Each row was made from one small tree. The marks that hang from a mark follow it in brackets, in the order of their numbers. Every link used is in the known rows. Write each row's tree.
In the rows, zero is written as 128.
Known rows
K_252{K_387{K_516{K_186}} K_848{K_89}}: [118 163 138 144 106 130 133 117  56 119 159 151  93 119 102 185 138 149
 147 152 126 115  77 107]
K_938{K_848{K_89{K_186 K_393}}}: [107 157 134 122 127 129 111 128 103  90 125 152 104 134 107 144 147  95
 130 124  89 118  95  66]
K_186{K_89 K_516}: [ 95 139 108  82  83 140 125 145 127 154 149 169 111 134 116 144 133 136
 148 144 104 130 133 105]
K_516{K_186{K_89{K_393}}}: [ 97 114 116  80  81 142 132 140 120 135 150 182 100 133 119 146 125 113
 150 146  96 117 144  81]
K_848{K_252{K_387}}: [122 156 148 131 111 139 148 129 119  92 111 153 124  85 106 161  97 146
 150 145 109 149  80  87]
K_938{K_848{K_252 K_741}}: [ 85 209 146 134 129  92 162 109 120  78 104 178 106  77  94 144 116 100
 154 107  94 147  73  53]
K_393{K_387{K_252{K_848{K_938}} K_516}}: [159 172  97 123  94  93 123  92 105 107 164 191 136 100  58 177  72 132
 127 130 110 132 101  82]
K_387{K_252{K_848} K_516{K_186}}: [115 160 134 121  93 106 143 117  70 130 165 190 106 109  86 165  99 147
 155 140 111 123  97  91]
K_387{K_252{K_848{K_938}} K_516}: [149 176  98 115  89  84 123 103  92 106 157 180 127  85  73 153  83 130
 123 117 130 130 101  81]
K_848{K_89{K_186 K_393} K_252{K_387}}: [135 130 153 132 116 154 121 145 115  76 107 138 113 130 106 176 151 133
 141 159  82 137  79  78]
K_938{K_848{K_89 K_741}}: [ 99 215 124 138 142  97 134  94 105  75 100 162  99 103 104 143 138  98
 136  90 102 124  65  66]
K_387{K_252{K_848{K_89}} K_516{K_186}}: [128 170 132 135 111 104 121 107  62 113 152 179 100 126  92 171 132 153
 143 134 109 113  78  93]
K_393{K_387{K_516{K_186}}}: [106 143 144 126  92 139 158 118  89 141 176 182  92 129  95 194 102 125
 157 151 101 118 124 117]
K_393{K_387}: [123 149 127 112 111 128 137 115 123 109 134 165 123 113  99 159  86 131
 140 136  99 136 111  97]
K_393{K_387{K_252{K_848} K_516{K_186}}}: [125 156 132 129  99 114 140 107  82 129 173 200 115 125  70 190  88 151
 159 152  92 123  95  94]
K_387{K_252 K_516}: [138 160 123 124  96 126 143 102 100 120 130 178 117 106  89 171  84 134
 137 128 107 126  94  90]
K_516{K_387}: [105 142 125 103  97 120 123 110 120 114 132 179 119 111 109 145  89 121
 144 131 109 110 107  81]
K_252{K_387 K_848{K_741 K_938}}: [130 191  99 116 101  90 131 113 106  74 129 154 122  71  78 141  98 119
 140 110 130 144  87  76]
K_516{K_186{K_89} K_387{K_252}}: [101 127 115  99  88 136 114 119 128 133 149 224 120 142 106 167  93 145
 166 138  88  97 116  83]
K_938{K_848{K_252{K_387{K_516}} K_741}}: [100 211 149 161 115 125 179  94 104  94 116 173 102  78  80 192 112 102
 160 129  97 142  55  64]
K_516{K_387{K_252{K_848}}}: [125 158 115 106 106  96 106  97 113 106 130 196 142 107  83 141  74 147
 146 132  99 117  80  58]
K_89{K_186 K_393}: [115 118 134  95  92 137 130 152 113 112 134 151 109 127 106 140 120 108
 139 143  93 133 129  82]
K_89{K_186{K_516{K_387{K_252}}} K_393}: [113 110 124  89  80 147 101 130 133 127 150 191 128 168  83 159 117 127
 158 161  59 102 120  66]
K_938{K_848{K_89{K_393} K_252 K_741}}: [106 202 136 131 138  96 137  89 124  57  86 166 100 103  95 146 153  86
 135 113  73 130  60  29]
K_938{K_848}: [ 94 181 128 120 123 114 138 113 108 105 130 166 114  88 106 131  95 105
 139 110 115 131  97  76]

Which tree is each row?
[133 154 113 100 115 101 101 107  99  91 118 143 115 114 104 126 137 121
 118 134 104 124  88  58] | K_252{K_848{K_89{K_393}}}
[140 194 122 143 122 103 134 109 123  44  97 150 111  87  97 169 136 126
 133 109 113 138  65  80] | K_848{K_89 K_252{K_387} K_741 K_938}
[114 124 136 112  82 144 153 107 101 136 171 181  94 139  88 191 108 104
 150 163  83 110 131  90] | K_89{K_393{K_387{K_516{K_186}}}}
[146 183 105 109 124  86 110  83 110  66  90 166 122 118  78 138 132 126
 131 115  76 126  58  36] | K_387{K_252{K_848{K_89{K_393} K_741}}}
[147 156 124 131 103 134 143  89 113 120 138 188 127 122  75 195  73 139
 141 140  87 127  93  94] | K_393{K_387{K_252 K_516}}
[114 139 118 112  82 141 145 125 100 150 160 206 101 134 102 185 107 141
 157 139 103 116 119 104] | K_387{K_252 K_516{K_186{K_89}}}
[148 176  99 125 118 103 100 113  96  74 132 137 125  89  98 143 119 139
 117 118 141 130  81  92] | K_252{K_387 K_848{K_89 K_938}}
[158 182  95 116 124  76  88 103 104  67 126 165 133  97  87 132 110 144
 114 103 125 128  81  76] | K_387{K_252{K_848{K_89 K_938}}}
[118 192  99 101  98  64 131 117 105  81 135 163 112  75  86 122 107 108
 132  98 131 143 106  72] | K_252{K_848{K_741 K_938}}
[116 157 128 120 119  99  94 100  89  95 142 198 119 135  96 153 116 158
 152 132  97  94  75  72] | K_516{K_186 K_387{K_252{K_848{K_89}}}}
[111 169 138 125 119 114 130 144  98  84 110 149  92 133 112 153 155 122
 142 111  98 133  88  99] | K_848{K_89{K_186} K_741}
[130 191 102 117 116  84 123 107 114  62 113 154 101 100 104 140 135 104
 120  88 125 124  97  84] | K_848{K_89 K_741 K_938}
[ 88 129 105  80  75 140 110 126 135 159 157 192 116 148 113 154 124 130
 155 153  94 106 132  90] | K_186{K_89 K_516{K_387}}
[152 173 128 149 104 125 134 109 102  80 131 148 107  93  99 193 128 127
 121 134 130 129  80  98] | K_848{K_89 K_252{K_387{K_516}} K_938}
[127 163 127 128  92 129 144 113  78 128 146 149 116  90  88 171  95 137
 141 151 126 136  82  94] | K_252{K_387{K_516} K_848}
[130 191 112 123 124  80 102  77 109  74 100 191 127 123  81 152 116 141
 143 112  85 109  49  50] | K_516{K_387{K_252{K_848{K_89 K_741}}}}
[146 149  96 100 106 105 101 105 122  71 125 148 111 109 107 134 130  98
 103 114 116 114 115  71] | K_848{K_89{K_393} K_938}
[139 163  93 102  96  78  95  96 120  88 146 200 145  95  77 136  71 132
 133 116 117 114  98  59] | K_516{K_387{K_252{K_848{K_938}}}}
[122 136 122 121  88 150 143 113 112 151 168 215 111 149  87 209  96 145
 161 152  84 116 119 106] | K_393{K_387{K_252 K_516{K_186{K_89}}}}
[ 86 122 137  97  81 140 118 154 113 143 167 175 108 155 106 154 128 130
 163 155  91 110 130 104] | K_89{K_186{K_516{K_387}}}
